Each row was made from one path, in order. Every step used is in the known rows, and no mark comes twice. Write each row's path.
Known rows:
Z, T, H, A: -4.6  3.1  13.9  23.7  14.6  -25.7  -38.8  -14.1  14.9  -3.9  -1.6  17.9  -12.5  11.2  4.2  -2.4  -10.9  6.8  5.8  -10.9  -3.1  -6.1  -0.3  -26.1  4.5
T, K, A, J, D: -2.1  0.1  12.1  26.4  18.1  -21.6  -0.2  10.4  -0.7  29.1  26.6  -10.5  -5.7  -14.2  11.4  -29.7  -8.8  16.3  -3.8  -29.5  -17.1  -32.8  -29.1  -13.5  5.9
D, A, J, T: 6.9  -13.8  0.2  -5.7  40.8  -28.4  -8.7  -2.2  -7.2  18.1  15.1  7.0  -3.1  13.1  3.4  -23.6  1.7  13.3  10.4  -25.0  -18.5  -42.9  9.8  -21.9  -5.3
Z, T, K, J: 3.7  26.6  13.2  9.8  13.7  -24.1  -16.6  9.1  -1.5  15.2  -6.9  -26.6  -14.4  15.0  -1.6  -35.5  -26.8  25.8  3.1  -9.1  3.0  -8.5  -17.8  -9.6  7.2
A, J, T, H: -9.0  -5.1  6.9  12.0  40.1  -23.5  -16.1  15.7  -16.5  0.1  9.8  18.9  -5.5  7.1  -5.4  -20.4  -20.1  17.3  5.1  -19.1  -29.8  -25.2  8.4  -23.9  8.8
K, J: 7.3  8.0  -3.3  -6.3  2.8  -13.1  -12.3  14.7  -11.9  12.6  5.2  -11.2  1.0  11.6  6.2  -18.3  -10.5  12.7  8.3  -1.8  4.9  -27.0  1.4  -7.7  1.9
J, A, T, H: -5.8  -26.8  6.4  26.6  4.8  -25.0  -21.9  8.9  20.3  -7.5  -0.1  13.5  -3.0  -3.4  -5.8  -21.1  -21.0  19.8  -3.0  -5.7  -8.8  -5.4  -6.0  -11.8  2.2
T, H: 2.5  -0.8  -2.8  20.5  10.5  -12.6  -27.9  15.0  -5.1  -8.2  6.7  8.7  4.5  4.2  2.1  -5.7  -14.7  5.6  4.3  -16.5  -10.9  1.1  0.3  -19.4  -0.2
Z, H: 16.0  2.3  3.4  6.5  10.5  -14.2  -7.0  -2.3  -1.2  10.2  9.2  6.1  14.5  2.8  1.7  -4.5  -20.3  6.7  -12.5  -2.8  8.6  -13.8  -8.2  -15.9  2.5
D, A, J, T, H: 3.3  -8.7  4.0  10.1  44.3  -33.0  -27.5  7.3  -7.5  5.4  17.2  20.2  -6.0  14.3  3.7  -17.9  -7.0  18.8  14.3  -33.1  -28.8  -26.5  13.8  -28.6  -1.3
Z, H, T, K, A: 0.3  3.7  21.2  33.4  -2.9  -13.8  -9.1  -17.6  12.4  26.3  7.3  1.2  5.5  -11.3  -1.5  -6.2  2.2  7.4  -10.3  -42.2  5.5  -16.2  -26.6  -22.7  6.5
K, J, T, H: -7.6  13.8  10.8  6.6  15.4  -29.8  -29.7  15.4  -14.7  0.7  17.0  -1.3  -16.6  15.0  -4.6  -13.8  -21.1  27.3  14.5  -18.9  -13.8  -26.6  10.7  -20.9  13.3
A, J, D: 5.3  -12.7  -2.6  -0.1  26.5  -16.1  7.6  15.6  -9.4  11.8  20.9  -1.6  -0.9  -7.4  7.5  -23.2  -15.4  6.8  2.8  -6.1  -12.6  -40.1  -8.8  -17.0  -0.7
D, A, J: 19.4  -14.8  -9.3  -3.0  29.8  -16.3  -10.8  8.2  -4.1  17.6  6.3  11.2  12.1  9.2  14.7  -22.8  2.4  1.7  8.6  -15.8  -12.0  -27.2  4.7  -14.2  -13.6
D, A, T: 10.1  -22.9  -13.1  5.5  11.2  -20.3  -20.2  -3.0  12.1  17.4  9.3  1.4  5.7  7.0  8.5  -24.3  -3.6  5.9  -1.8  -13.9  10.7  -19.7  -7.8  -15.9  -11.3
Z, A, J: 5.9  -9.5  -10.1  9.6  19.3  -9.6  4.9  13.2  -2.3  9.7  -4.6  27.6  4.7  -4.2  9.0  -38.6  -0.9  -0.4  1.0  11.9  -17.7  -33.2  -4.2  -4.5  8.9
Z, T, H: -5.2  10.1  4.8  21.4  12.8  -16.3  -30.0  9.9  5.6  -7.6  -6.2  6.3  -9.4  11.7  -0.5  -9.7  -22.3  9.3  -5.4  -8.1  -8.6  9.7  -0.7  -20.2  5.9
A, T, K, J, D: 0.9  1.5  7.0  14.9  10.5  -33.7  -6.7  13.4  1.7  22.9  26.1  -31.2  -12.2  -6.6  1.5  -44.0  -34.3  31.8  6.1  -15.1  9.6  -34.4  -33.4  -14.0  6.3
T, J: 0.6  -9.9  6.9  -1.3  19.0  0.5  -18.8  0.8  1.6  14.1  1.6  -16.0  3.8  3.8  12.9  -16.4  -7.8  1.5  -7.4  -17.1  -6.4  -23.1  11.6  -12.5  1.7
J, T: -3.8  -4.7  1.1  5.1  17.7  -18.3  -8.2  -3.2  -7.3  3.7  13.4  -9.3  -9.8  7.8  -11.8  -14.2  -8.4  14.8  2.4  -15.5  -6.7  -30.9  0.7  -18.8  4.4
T, K, J, D, A: 21.2  9.3  10.3  10.4  13.4  -38.8  -18.8  6.5  1.3  19.4  37.5  -33.1  -11.4  4.3  11.9  -28.6  -9.3  31.6  26.2  -34.8  -1.6  -33.7  -17.6  -20.8  -3.6
D, A: 19.1  -10.3  -8.9  4.1  10.5  -15.5  -20.3  -0.9  2.2  8.9  13.0  -3.4  7.4  10.4  10.7  -9.4  6.8  3.3  8.4  -21.3  -0.3  -16.0  1.5  -16.5  -13.1
J, T, H: -8.6  0.2  5.5  19.9  20.8  -22.6  -27.3  6.2  -7.9  -8.0  15.4  4.6  -10.5  8.5  -10.0  -9.0  -16.7  18.7  6.7  -25.0  -17.0  -14.5  5.4  -25.4  7.9
A, J: 7.2  -9.2  -6.7  -1.3  25.5  -7.4  0.8  14.7  -14.0  13.1  -1.5  9.6  11.0  3.7  5.4  -24.5  -10.8  0.6  -1.6  -2.2  -11.5  -25.6  -1.3  -10.2  -4.0
T, K, A, J: -0.6  3.4  6.4  23.7  17.6  -11.7  -6.7  10.7  -7.2  30.0  5.5  1.1  6.7  -4.5  9.9  -30.2  -2.9  10.3  -6.8  -25.2  -15.4  -19.7  -21.8  -7.4  3.5
H, A, T: -0.5  -23.2  -2.4  11.0  8.4  -21.8  -17.9  -19.8  10.8  15.5  4.7  11.7  0.4  -1.4  3.4  -17.9  -5.0  2.9  -0.3  -3.0  17.6  -32.8  -11.4  -18.5  -3.2
Z, A: 6.6  -4.4  -9.9  18.2  0.7  -8.6  -5.4  4.5  6.0  1.9  2.6  13.0  0.3  -3.7  4.7  -26.7  3.7  0.8  2.2  6.5  -8.1  -22.8  -7.0  -7.3  10.4
Z, A, J, T, H: -9.2  -3.2  3.2  22.9  32.8  -26.4  -11.5  13.0  -4.5  -2.4  7.6  36.2  -13.7  -0.7  -1.4  -33.9  -11.2  16.4  8.2  -5.3  -36.8  -31.6  5.6  -19.2  19.6

Write each row's path:
-0.8  6.0  12.3  20.2  24.6  -26.3  -11.9  -3.0  -8.2  5.9  12.7  -21.4  -11.5  3.9  -16.1  -27.5  -14.3  25.0  7.6  -32.3  -9.6  -19.0  -15.6  -20.9  4.6
J, T, K
7.7  -25.0  -9.4  7.3  12.3  -29.8  -12.1  -3.5  17.0  17.0  32.2  -10.2  -4.3  -3.7  11.2  -23.3  -9.5  12.5  0.8  -17.2  10.1  -32.3  -17.4  -21.7  -7.9
J, D, A, T
0.1  -6.0  21.4  15.9  44.7  -36.9  -11.0  -17.1  -7.8  16.9  12.0  3.6  -11.7  2.5  -6.0  -31.0  -6.4  21.5  17.3  -28.5  -14.2  -45.2  -12.2  -25.7  3.3
H, A, J, T, K
2.3  -6.4  9.8  25.2  9.0  -10.8  -7.2  -4.5  0.6  4.9  -4.4  -13.3  1.1  -5.9  -12.1  -21.4  2.1  3.5  12.7  -41.2  -3.3  -12.9  -18.9  -24.8  -4.1
H, T, K
9.5  13.9  12.1  12.2  9.1  -29.8  -7.7  14.9  -7.2  14.1  29.5  -33.9  -11.6  -2.4  3.0  -29.9  -23.1  28.0  17.7  -21.6  -1.9  -31.4  -22.6  -15.5  5.4
T, K, J, D
12.4  19.1  15.7  11.2  16.9  -43.0  -21.2  1.8  13.2  19.3  24.6  -36.2  -24.4  11.7  9.9  -33.1  -17.3  33.4  16.9  -26.3  -0.1  -24.2  -19.3  -20.0  2.2
Z, T, K, J, D, A
-4.4  -1.7  12.5  16.9  32.9  -27.5  -29.1  -4.8  7.0  4.6  -7.9  32.7  -8.4  10.9  8.7  -13.5  -14.1  6.8  4.7  -5.1  -14.3  -14.5  3.0  -25.1  4.5
Z, T, H, A, J
3.9  5.6  2.6  12.7  10.3  -26.4  -14.2  12.9  -3.7  23.8  3.1  -20.3  -2.2  3.1  -0.4  -45.8  -27.9  25.2  2.8  -11.3  12.1  -18.8  -26.7  -7.1  4.2
A, T, K, J
-6.9  -5.5  15.7  22.7  21.2  -33.3  -34.6  -17.3  1.5  -5.3  20.3  17.4  -16.2  8.0  -7.0  0.1  -3.8  14.9  16.9  -26.1  -10.5  -29.2  7.0  -33.3  6.2
J, T, H, A
15.9  -12.7  17.3  3.9  31.7  -34.6  2.1  -17.4  3.8  21.0  30.0  21.7  4.1  -9.1  11.4  -6.7  -19.6  9.1  0.7  -2.9  1.7  -52.2  -12.7  -26.9  4.6
Z, H, A, J, D
4.3  -20.8  -4.3  23.5  15.1  -35.8  -30.6  5.7  15.6  5.7  34.0  4.7  -6.5  -3.6  12.6  -17.4  -16.8  15.0  5.9  -26.7  -2.3  -17.1  -11.3  -28.0  -4.0
J, D, A, T, H
3.9  -27.6  -0.8  -0.8  24.6  -13.1  -29.1  -10.2  19.3  28.1  7.3  -8.8  3.0  6.4  20.8  -29.5  -6.0  6.1  -8.4  -23.2  4.1  -28.3  6.8  -14.5  -6.2
D, A, T, J
1.9  -19.4  5.4  -0.7  -2.5  -24.3  -7.4  8.0  12.2  12.8  -0.4  -5.6  -7.0  4.2  -2.8  -32.4  -17.6  24.5  0.4  9.1  6.0  -32.9  -3.5  0.6  4.0
K, J, A, T
-9.1  -25.6  7.2  3.0  20.9  -13.0  -9.3  -1.4  15.6  21.1  21.1  -19.4  -7.4  -11.3  13.7  -30.8  -24.4  10.1  -14.8  -13.0  3.3  -40.2  -6.9  -17.1  7.4
A, T, J, D
-3.4  8.5  6.1  -8.5  12.8  -23.7  -10.5  5.5  -15.8  12.6  13.9  -16.8  -14.0  12.9  -6.6  -19.9  -13.0  23.3  10.2  -9.8  -2.2  -43.0  6.8  -14.6  9.6
K, J, T
-0.3  -17.6  27.4  3.8  18.7  -12.0  0.3  -20.4  16.0  18.6  21.6  -10.4  -2.6  -12.4  8.0  -4.4  -13.0  1.9  -7.0  -30.5  1.0  -45.8  3.5  -33.3  9.7
Z, H, T, J, D
-10.3  -11.0  16.4  28.0  13.0  -18.2  6.4  0.1  6.1  28.7  19.7  -4.7  -8.2  -20.2  2.4  -24.6  7.2  8.1  4.4  -44.6  -17.1  -42.8  -27.2  -25.1  4.0
H, T, K, A, J, D
2.7  -24.2  19.8  3.5  13.2  -7.0  -13.0  -5.0  18.8  6.2  -1.4  -13.1  -1.3  -0.2  5.4  -17.1  -4.3  13.2  -2.7  -14.4  -17.0  -27.3  15.7  -6.2  2.4
T, J, A
-8.5  -32.3  15.5  5.1  20.8  -24.1  -18.5  -25.3  24.1  25.0  25.8  -8.2  -12.5  -11.1  17.7  -22.4  -13.3  7.2  -3.0  -15.1  8.3  -55.0  -3.8  -23.5  7.5
H, A, T, J, D
-2.2  -15.6  -15.8  19.2  2.0  -12.9  -4.2  3.3  14.1  9.6  -1.7  16.6  -2.1  -9.0  2.5  -40.5  -7.1  3.6  -8.3  14.0  4.6  -24.8  -16.2  -5.0  10.6
Z, A, T
3.2  -14.0  9.0  26.6  15.4  -30.7  -21.3  -18.5  11.3  18.3  5.3  -2.2  -1.4  -4.2  -0.9  -29.5  -11.5  13.5  6.0  -19.4  14.1  -21.5  -30.1  -19.2  -2.7
H, A, T, K
3.8  -11.1  7.2  16.0  29.0  -23.5  -27.2  -0.1  -4.9  3.5  6.0  35.4  4.1  1.9  11.7  -9.9  -6.2  2.1  15.6  -13.8  -16.7  -24.7  4.2  -23.1  -1.9
T, H, A, J
2.6  -7.4  -0.8  24.0  14.5  -20.5  -12.8  4.0  3.0  14.0  1.6  -14.1  3.1  -4.9  -5.1  -38.6  -23.8  15.5  -5.5  -18.1  8.6  -6.7  -30.8  -12.0  -2.3
A, T, K
-5.6  -10.0  0.0  10.0  10.8  -12.1  4.0  9.4  -0.7  26.5  25.7  3.6  -2.6  -12.0  16.8  -16.4  -1.9  6.3  -9.5  -13.1  -14.3  -44.8  -11.5  -12.0  5.9
K, A, J, D
17.9  -5.2  12.5  9.4  11.9  -24.1  -14.7  -26.1  6.3  13.3  13.9  18.4  10.4  1.8  5.2  3.4  -8.6  3.6  -1.3  -4.1  15.7  -28.6  -7.0  -21.6  0.8
Z, H, A
10.7  -4.9  11.3  10.0  47.6  -35.7  -13.6  -1.6  -6.9  19.2  15.8  -6.3  -6.1  9.8  -1.6  -37.4  -6.5  26.6  15.5  -40.5  -21.5  -32.2  -8.2  -24.4  -5.5
D, A, J, T, K
17.2  -12.4  -5.1  6.0  9.7  -25.7  -14.4  -1.0  8.8  9.8  35.2  -13.9  -3.9  0.0  11.3  -8.6  2.1  10.5  12.6  -25.9  -3.6  -30.5  -5.2  -24.0  -9.2
J, D, A
4.6  -22.5  12.4  28.4  9.4  -28.5  -8.2  -0.8  19.9  6.6  -3.1  -12.9  -3.2  -7.9  -11.5  -40.1  -20.5  27.1  -1.6  -13.4  -1.0  -10.6  -27.9  -6.4  -1.0
J, A, T, K
-9.3  -4.2  17.5  3.2  22.7  -11.7  -13.1  -5.9  18.1  12.8  12.6  -28.6  -19.2  1.9  13.9  -21.8  -23.0  11.0  -12.1  -10.8  -6.6  -28.7  3.1  -20.1  11.9
Z, T, J, D
3.8  6.4  13.0  13.3  3.9  -17.4  -9.1  3.5  -7.6  15.4  -2.8  -20.9  -6.4  0.8  -5.9  -25.5  -1.5  13.6  22.3  -34.2  0.5  -26.3  -13.8  -19.7  1.4
H, T, K, J
11.0  -16.4  1.1  23.8  19.6  -38.1  -16.8  -2.9  16.6  18.5  32.8  -22.5  -7.5  -7.2  4.7  -36.8  -15.8  22.8  6.7  -34.5  5.0  -23.4  -33.9  -23.6  -8.2
J, D, A, T, K
-7.2  -9.9  -9.8  34.0  4.7  -20.1  -22.7  11.6  14.2  -0.6  1.7  31.2  -3.7  -7.8  3.4  -34.6  -15.9  7.3  -5.2  4.0  -5.5  -9.6  -12.4  -11.5  14.5
Z, A, T, H
-6.6  6.0  20.6  10.1  16.1  -39.1  -36.5  -8.8  -6.9  5.5  22.0  10.2  -20.5  14.1  -1.0  -3.9  -8.6  25.1  24.4  -20.7  -7.7  -41.6  12.6  -28.3  11.5
K, J, T, H, A
-1.7  0.1  12.9  14.3  43.4  -28.1  -1.7  6.7  -16.2  12.7  6.8  -7.6  -6.5  3.6  -11.6  -39.5  -19.7  23.9  7.0  -26.7  -21.3  -29.2  -13.5  -19.5  5.2
A, J, T, K
-2.4  -17.2  11.2  -0.3  37.3  -27.8  -6.9  -17.6  -8.2  14.6  11.2  17.6  -10.2  6.3  -1.5  -18.3  0.5  10.4  12.9  -12.9  -11.3  -54.8  6.1  -23.7  3.2
H, A, J, T
8.8  -12.3  -6.3  -4.5  7.7  -34.9  -15.3  5.7  10.2  26.5  33.1  -15.5  -10.7  3.8  15.1  -28.4  -13.6  22.5  8.3  -10.9  12.8  -47.4  -9.3  -17.6  -2.9
K, J, D, A, T
1.9  4.8  17.9  14.6  3.9  -26.1  -1.8  3.0  -0.6  13.8  20.2  -30.1  -15.8  -8.4  -4.8  -25.4  -7.6  20.5  24.8  -38.3  0.1  -40.7  -21.2  -25.6  3.6
H, T, K, J, D
17.2  -11.3  13.8  1.6  31.8  -24.9  -5.7  -16.3  -1.2  20.7  8.2  32.5  14.5  1.5  9.5  -6.6  -13.5  4.3  -3.0  1.8  4.1  -38.7  -4.5  -20.1  0.9
Z, H, A, J
-8.1  -22.0  -0.8  11.1  15.4  -6.4  -13.3  -3.7  21.5  19.7  -3.5  8.0  -3.7  -7.3  14.5  -45.2  -9.6  3.6  -14.6  3.2  -2.3  -32.7  -0.8  -5.4  16.2
Z, A, T, J
-12.4  -13.9  -8.6  16.4  -7.2  -8.1  -12.0  -0.7  10.2  27.4  7.0  3.3  1.9  -3.8  8.3  -19.3  -1.6  2.8  -23.3  -8.2  11.0  -22.2  -17.8  -6.4  3.3
K, A, T
3.3  -15.0  12.0  18.1  29.6  -32.8  -19.2  0.9  0.7  3.4  27.6  25.0  -7.7  -7.4  13.3  -8.6  -10.7  7.6  18.9  -16.0  -18.2  -37.9  -2.4  -30.9  2.6
T, H, A, J, D
2.9  -28.7  13.9  2.9  17.5  -13.6  -16.1  -19.1  22.6  18.6  24.7  -18.0  -9.2  -5.2  16.1  -10.4  15.7  0.2  13.2  -49.7  -9.7  -48.8  13.8  -34.7  -6.9
H, T, J, D, A
-1.4  9.0  5.8  31.4  -1.3  -12.9  -17.2  0.9  1.3  21.6  10.6  -13.3  1.6  -3.7  4.8  -17.6  2.3  11.1  -6.2  -32.0  -3.2  -8.4  -25.1  -8.0  2.5
T, K, A
-4.3  -6.6  -4.9  6.7  10.7  -3.1  -2.9  9.9  -6.5  26.9  4.1  12.4  7.0  -1.4  14.9  -17.6  3.7  -0.4  -12.1  -9.8  -11.5  -30.0  -4.0  -6.5  1.5
K, A, J
-7.7  -22.7  1.1  0.7  19.7  -4.0  -16.0  -1.9  9.9  22.2  -1.8  -11.0  3.2  -1.1  11.7  -31.3  -18.6  3.4  -17.5  -11.1  5.5  -26.2  2.3  -10.0  2.4
A, T, J
14.8  0.2  0.9  9.4  14.5  -35.3  -26.3  5.2  4.2  27.6  11.2  -19.5  -1.2  9.9  8.5  -42.5  -14.9  26.9  12.5  -26.0  11.5  -21.5  -20.8  -12.0  -6.3
D, A, T, K, J
13.3  3.2  21.3  14.0  2.4  -28.6  -10.5  10.0  5.3  7.7  1.6  -23.6  -7.1  2.8  -6.2  -30.8  -13.4  34.1  17.7  -15.3  -8.9  -21.1  -11.6  -3.2  2.8
T, K, J, A
